Each row was made from one walk, in order. Every step used is in the known rows, and no mark comes twice. Write each row's walk.
Known rows:
nusi -> zedotu -> tozam -> loker -> kede: [ 57 -25 -14   8  69 -12 -28  17  14  38   4 -48 -13 -15 -44  12 -11 -14
 -18  16  19  36  29 -14   8  23  -9  22  24   6  30 -12  31 -23   5]
fikis -> mepuv -> zedotu -> tozam -> mopu -> rera: [ 56 -23 -45  15  60  38 -10  54   1 -23  23 -55 -30   7 -27   6 -17  21
  -2  39 -10   1  36 -11  23  12 -46   1  28 -21  49 -37   5   0 -29]
loker -> tozam -> mopu: [ 38 -20  17  32  49  37 -49 -31  -7  20   8 -42 -18   6 -42  -2 -19  -8
  36  29   4  22  19   3   4  37 -26  23   1  17  31  17  28 -14  -6]
rera -> mopu -> nusi -> zedotu: [ 32 -28 -34  31   9 -32  15  35  -4  20  42 -56  -4  24 -34 -12  -1  19
 -34  24  17  27  44 -26   1  41  -8  40  17  13  37 -34   8   1  -6]
bamo -> kede -> loker -> tozam -> gerof -> kaniv -> mopu -> nusi -> zedotu: [  68  -43  -12   10   66   -6  -18  -37   20   52   49 -107  -27   49
  -18  -13   12    0    3  -15   37   24   39    2   27   53    0   61
   26   38   46  -46   36  -62   28]
nusi -> zedotu -> tozam -> mopu: [ 57 -37 -12  47  47  18   5  22   2  24  11 -47   3  10 -44  14   2  -6
 -10  26   0  27  26 -14  12  26 -27  21  27  12  39 -26  19 -30  -6]
kede -> loker -> tozam -> mopu -> nusi -> zedotu: [ 45 -28  -9  31  55   4 -17 -14  -6  39  43 -81 -27  34 -48 -21  14  25
  20  24  23  25  45   0  17  42 -21  46  10  32  31 -20  31 -22 -16]
bamo -> kede -> loker -> tozam: [ 46 -39 -18  -4  53  30 -33 -31   6  47  10 -90 -27   1 -17   2   2  -4
  29   3  28  24  -5 -20  15  39  16  41  -6  30  50 -12  29 -16  -6]
fikis -> pidib -> bamo -> kede: [  9 -26 -10  16  22  20 -39  20  19  48  -9 -56  -5  12   8  23 -30 -11
  19  17  -7  59 -41 -17  16  10  12  46  18  20  51 -40  12   8  13]
kede -> loker -> tozam -> mopu -> kaniv: [ 54 -17   1  -6  77  48 -30 -35  -9  21   1 -67 -18  20 -47  -6 -10  16
  43  25  17  11  44  16  25  48 -28  40   4  23  23   5  26  -3  -4]
gerof -> kaniv: [ 27 -21 -23   7  36  16 -25  -5   5   3   7 -48 -12   3 -23  10  -8  -9
  -5   1  -3  40  -4   8   6  24 -14  29  21  13  29   7   2 -39   7]
bamo -> kede: [ 23 -43 -29  18  19  13 -20   0   6  37   3 -60  -8   0 -10  13 -18 -20
  -8   7   5  33 -13 -23   7  39   9  43   0  18  46 -18   4 -10  -1]
gerof -> tozam: [ 32 -23 -11  24  46  30 -25   0   9   8   8 -44 -16  -4 -22  22  -2   2
   5  -6   1  35   0   1  -7  28 -23  15  14   3  41  20  11 -41  -7]
kaniv -> mopu: [  8 -17  -8  27  47  33  -5 -19  11  17  12 -19   3  18 -24  16  -3   4
  14   6 -18  27   6 -10  13  21 -29  37   7  14  21  -7  -7  -8  10]
bamo -> kede -> loker -> tozam -> gerof -> kaniv: [  72  -46  -14  -17   73   32  -52  -40   14   35    0 -106  -43    5
  -16    7    5  -25   23  -10   32   27    3    4   13   52   23   35
    9   23   47   -8   41  -55    7]
bamo -> kede -> loker -> tozam -> gerof -> kaniv -> mopu: [ 71 -33   0  -7  87  44 -33 -59  24  40  16 -87 -29  23 -16  11  10 -14
  32 -22  21  20  15   5  23  47   1  42  10  29  41 -17  36 -52  28]
pidib -> bamo -> kede: [ 12 -37 -12  21   9   9 -28  12   5  46   1 -66 -20   3   0  22 -16 -17
  12  15   7  48 -34 -14  12  27   8  39  12  27  46 -24   6 -10   3]
tozam -> loker: [ 27 -11 -12  11  66  18 -37 -15 -11  12 -20 -36 -16  -9 -29   0 -13   0
   6  -3 -12  35   8   0   3  25  -7   8   4   1   2  16  13 -10  -2]
pidib -> bamo: [  4 -24  -7  28  25  16 -30  14   1  22   0 -39 -19   2 -10  18  -8  -3
  22  27  -9  50 -23   3   9  17 -11  24  18  17  26  -2   0 -11 -10]
mopu -> nusi -> zedotu: [ 12 -37 -37  38  15 -29  -4  26  -2  22  33 -51 -12  23 -25 -12  -6   7
 -27  25  12  38  21 -13   5  40 -15  47  24  17  34 -21  -5 -22 -12]
rera -> mopu -> tozam: [ 49  -6 -30   4  45   1  -2  27 -13   0  -2 -44  10  19 -43   6 -15  29
  11  19  14  19  31  -3  -2  31  -7  23  17 -11  49   0  19   4  -3]
loker -> tozam -> gerof -> kaniv -> mopu: [ 52 -16  15  16  76  35 -51 -50  10   6  14 -48 -19  20 -22   5  -9 -19
  24   3   4  24  20  16  10  37 -23  23  25  13  27  13  25 -51  27]
mopu -> nusi -> zedotu -> tozam -> loker: [ 50 -16 -24  36  62 -36   0  35  -7  15   8 -63 -11  18 -38 -11 -11  22
 -27  11   9  33  23 -20  17  22 -12  19  27   5  27 -16  17 -21  -7]
kede -> loker: [ 30 -29 -37   2  63  36 -10  -9   4  21  -5 -52 -18   0 -27  11  20  12
  18   2  -4  31  -2  -8  14  27   0  33  -3  18  24  -5   2  -9 -18]
zedotu -> tozam -> gerof -> kaniv: [ 67 -31 -24  18  76  16 -24  14  13 -11 -17 -61 -23   6 -24  26  -6 -16
 -10   6  -4  33  -6   5  15  30  -1   8  30  -4  44  -3  15 -53  -4]
popor -> tozam -> mopu -> nusi: [ 32 -20 -15  34  34   4  -6  24 -17  15  -4 -42 -31  36 -53   9 -22  29
   1   8 -15  16  11  -3  30  41 -22  36   3  14  54  -3  21 -25 -26]
kede -> loker -> tozam -> gerof -> kaniv: [ 66 -30 -11  -9  89  36 -56 -40   6   7  -1 -82 -42   2 -29   2  13 -10
  29  -1  14  28  13  22  11  43   4  20  15  13  28  15  34 -54  -4]
pidib -> fikis -> mepuv -> zedotu -> tozam -> loker: [ 63 -17 -33  18  76  37 -24  42  -8  -3 -16 -59 -53  -7 -18 -21  -7  23
 -10  22  -9  25 -11  -4   6  19 -23   6  18  -8  15 -13  31  18  -7]
mepuv -> fikis -> pidib -> bamo -> kede -> loker: [ 25 -18 -24  -3  55  46 -33   5  -5  51  -5 -86  -4  15  -2  20  -3  18
  19   6   6  52 -16 -14  -1  15  19  64  18  35  41 -58  26  11  -1]
nusi -> zedotu -> tozam -> loker: [ 59 -21 -14  25  72   2  -9  17  -9  18  -9 -51  -6  -6 -38  -1  -6  -6
 -17   4   3  34  19 -18  10  19 -12   3  31   1  19 -11  22 -33   3]
nusi -> mopu: [ 11 -24 -17  35  33  27   0   8  -7  19  17 -36   6  -8 -24  -7   2 -10
   8  28  -1  27  16 -19  -2  49 -20  43  15   0  31 -10   0  -9  -8]
mepuv -> zedotu: [ 24 -30 -38  27  28  19 -29   2   0   5  25 -49  -8   0 -14   4 -12 -22
 -21  26   6  35   7  -3 -13  32 -13  21  13   4  32  -5  -6  -9 -16]
zedotu -> nusi -> mopu: [ -1 -25 -32  43  32  25  29  20   4  13  14 -39  -1   0 -32 -13   3  -3
   5  23  -2  46   0 -36  18  36  -9  36  24  -4  20   4  -1   9 -22]
pidib -> fikis -> dakevi: [ 29 -28 -44  22  49  31 -13  16  -8  26 -11 -32 -22  11  -8  13  -7  19
  16  40 -28  24 -28   7   1  35  -7  58  27  22  22 -11   1  11  -7]
pidib -> fikis: [ 12 -28 -29  29  37  35 -13  10  -5  28 -17 -40 -24   5 -13  -1   3  13
   5  18  -8  32 -17   7 -11  45  -8  50  11  16  23   2  13   9  -1]

Which walk is each row?
[ 58 -27  -8  15  81   1 -19 -33  13  26  47 -83 -27  48 -30 -16  20  15
  12  -5  23  24  49  17  23  44 -22  46  32  31  31 -20  29 -61  16] : kede -> loker -> tozam -> gerof -> kaniv -> mopu -> nusi -> zedotu
[ 26 -17 -36  23  21 -18   3  29  -3   7  24 -53  -9  22 -34  -3  -6  33
 -16  19   6  25  21 -21   5  34  -1  34   0   8  37 -17   3  22 -16] : rera -> mopu -> nusi
[ 15 -16 -20  16  34  21   6  14 -12   7  10 -41  12   8 -27 -12 -17  -2
   1  35   9  19  41 -11   9  66 -30  59  24  -1  30  -9  -5   1   1] : nusi -> mopu -> kaniv
[ 38 -11 -18  17  58  50 -15  10   5   5   9 -45 -11   8 -33  28  -4  31
  22  -9  -5  14  47  16  -2  39 -42  15  25  -6  46   5  14 -38 -11] : gerof -> tozam -> mopu -> rera
[ 60   8 -18 -25  69 -12 -34  13  -5  22  -4 -42  -3   0 -58   9 -24  25
  13   9  27  21  51   6  -4  32  -3  24   7 -11  41  14  43  14   9] : rera -> mopu -> tozam -> loker -> kede
[ 35 -28   1  51  29 -10 -29  -7  -9  31  47 -61 -16  30 -44 -25 -17   5
   3  38  21  26  47  -2   5  44 -30  41  17  24  35  -5  24 -27  -5] : loker -> tozam -> mopu -> nusi -> zedotu
[ 46  22   0 -24  88   0 -35 -18  12  22   9 -34   2  23 -51  10 -23  25
  25 -16  17  27  39  36  14  20 -35  35  28   1  33  19  33 -34  43] : gerof -> kaniv -> mopu -> tozam -> loker -> kede
[ 48 -25 -31  13  73   3 -40  11 -10  -4 -22 -45 -11  22 -26  12 -16   1
  16  21  -1  27  17  13  -3  46  -2  25  28 -17  47  16  14 -30 -14] : mopu -> tozam -> gerof
[ 38 -24 -15   2  68  35 -35 -29  -1  22   9 -65 -29   2 -28  -1  10   9
  38  15  10  29   3  -4  14  30  -4  26  -1  21  31  12  24 -16 -17] : kede -> loker -> tozam
[ 64 -19 -23  27  54  27  -5  22   0  -9   9 -60   5  19 -37  14 -30  -3
 -23  41  14  16  34   4  15  38 -36  24  27   2  42 -21   8  -1 -11] : mepuv -> zedotu -> tozam -> mopu -> kaniv
[ 35 -34 -37  43  35 -36  14  50   2  15  25 -64  -8  26 -29  -1  -3  18
 -30  29  12  32  13 -25  19  26 -11  35  30  11  49 -26  -1 -23 -21] : mopu -> nusi -> zedotu -> tozam
[ 78 -13 -28  -9  63  -1 -22  18  -7 -13  -8 -62  -5  22 -43  10 -10  10
   2   5  19  21  38  19  -3  43  -1  16  32 -18  50   3  34 -36  12] : rera -> mopu -> tozam -> gerof -> kaniv
[ 45  -9   1  -4  73  17 -58 -10  16  31   0 -41 -30 -24 -35  21 -13  -2
  12 -12  12  39  21  11  -8  31 -20  14   7   1  30  35  37 -30   6] : gerof -> tozam -> loker -> kede
[  7 -23 -22  45  26 -17  15   3   9  30  47 -37   7  48 -24  -8   0  17
 -17  15   1  29  29 -15  14  31 -32  55  22  23  26 -30  -7 -19  11] : kaniv -> mopu -> nusi -> zedotu
[ 14 -12 -39  32  45   8  33  37  -7   6   8 -44  11  17 -43 -16  -8  21
  15  25  12  38  14 -20  18  36 -10  39  41 -18  41  15   9  -3 -18] : zedotu -> nusi -> mopu -> tozam
[ 38 -15 -25  -9  32  10  -3  17  -4  -2  -2 -46   8  11 -34   4 -23  11
 -10  24   8  14  41 -10   6  49 -14  36  12   4  28 -12   6  21   5] : rera -> mopu -> kaniv
[ 54   4  -6  30  75 -21  13   8   8  13  31 -60  -4  42 -43  -7  -4  33
 -24 -18   7  30  31  -3  29  10 -35  24  41  16  24 -26  16 -48  33] : gerof -> kaniv -> mopu -> nusi -> zedotu -> tozam -> loker
[ 53 -26 -51  11  58  12   1  47   0 -34  27 -69 -28  15 -29 -38 -11  -7
  -7  33  15  38  26   0  22  36 -22  20  64 -38  38   1  21 -30 -10] : fikis -> mepuv -> zedotu -> nusi -> mopu -> tozam -> gerof -> kaniv
[ 41 -18 -18  53  51  -3   5  35   0   9   9 -56 -15  32 -48  14 -10  37
  -3  28  -6  23   2 -11  30  25 -19  29   8  11  48 -15   7   2 -27] : zedotu -> tozam -> mopu -> nusi
[ 59  13 -15  -8  72   4 -18  14 -24  -2 -19 -42   5   7 -52  -4 -22  34
  14  -1  11  18  40   3  -2  28  -9   5  11 -19  27  15  37   6   9] : rera -> mopu -> tozam -> loker
[ 45 -11 -19  -5  83  53 -29 -21  -7  21   9 -68 -24   7 -40   5   5  34
  56  11   9   5  47  12  16  37 -22  27   8  11  34  -5  25 -11 -21] : kede -> loker -> tozam -> mopu -> rera
[ 40 -14  -8  24  67  18 -28 -19  -5  27  25 -74 -34  30 -47 -13   8  39
  38  19  11  20  23   6  23  37 -15  39  -9  28  35   1  27  -1 -25] : kede -> loker -> tozam -> mopu -> nusi
[ 48 -20 -24  19  59 -48 -17  35  10  36  21 -61 -22   8 -45  -3 -15  14
 -28  22  22  35  34 -16  19  25  -8  38  23   6  38 -14  24 -15  -8] : mopu -> nusi -> zedotu -> tozam -> loker -> kede
[ 63 -24 -32  12  82  13  10  21  16   1  16 -56   2  27 -25  24   4   6
 -12  -8   0  12  56   6  17  34 -30  23  65  -4  43 -42  10 -70  18] : nusi -> zedotu -> tozam -> gerof -> kaniv -> mopu -> rera
[ 36 -30 -17  34  46 -17  -7  -5  13  15  39 -54 -10  50 -22  -8   2  -1
 -26  -4   4  32  40  12  13  42 -26  51  40  19  26 -28   4 -57  25] : tozam -> gerof -> kaniv -> mopu -> nusi -> zedotu
[ 53 -15 -22  13  68  12 -16  17 -11  -7   0 -60   3  14 -33 -10  -5  -2
  14  15  15  23  39  18  -3  63 -16  35  48 -21  51   6  22 -55   9] : nusi -> mopu -> tozam -> gerof -> kaniv
[ 33 -23 -37  31  66   9  13  33  -9   1  -8 -49   0  22 -36 -12  -6   2
  17  27   4  37  21 -11  13  53   2  32  46 -26  39  18  15 -13 -24] : zedotu -> nusi -> mopu -> tozam -> gerof
[ 40 -14  13  13  50  35 -46 -27  -9   9   5 -48  -8  18 -43  -6 -37  -4
  25  40  13  13  43  14  14  51 -36  37  14  16  28  19  23  -6   4] : loker -> tozam -> mopu -> kaniv
[ 43  -6  -1  18  77  29 -39 -13  -3   8 -16 -44 -21 -15 -31  12  -9   6
  10 -25  -3  36  11   6  -7  24 -21  -6  14  -4  16  35  25 -36   4] : gerof -> tozam -> loker
[ 37   9 -10  16  77  13 -11  12 -28  10 -10 -41  11   1 -43 -24 -14  23
  26  11  10  21  37   2  -2  46 -22  25  27 -20  30  14  23 -12   5] : nusi -> mopu -> tozam -> loker
[ 55 -29 -36  39  29 -37  33  60   5  12  35 -67   0  24 -42  -3   2  30
 -39  26  22  24  34 -38  16  28  -7  30  24   6  52 -41  13  -3 -13] : rera -> mopu -> nusi -> zedotu -> tozam
[  59  -30    2  -15   74   37  -72  -20   23   46  -11 -101  -38   14
    3   19   -7  -16   48   -1   17   57  -21   14   26   22   28   40
   29   29   49  -31   51  -34   22] : fikis -> pidib -> bamo -> kede -> loker -> tozam -> gerof -> kaniv
[ 60 -19 -29  41  71  -8  -4  15  21 -16  41 -71 -16  46 -21  12  -2   9
 -33  10   4  26  16  10  19  28 -18  23  40   4  48 -28   0 -40  -1] : mepuv -> zedotu -> tozam -> gerof -> kaniv -> mopu -> nusi
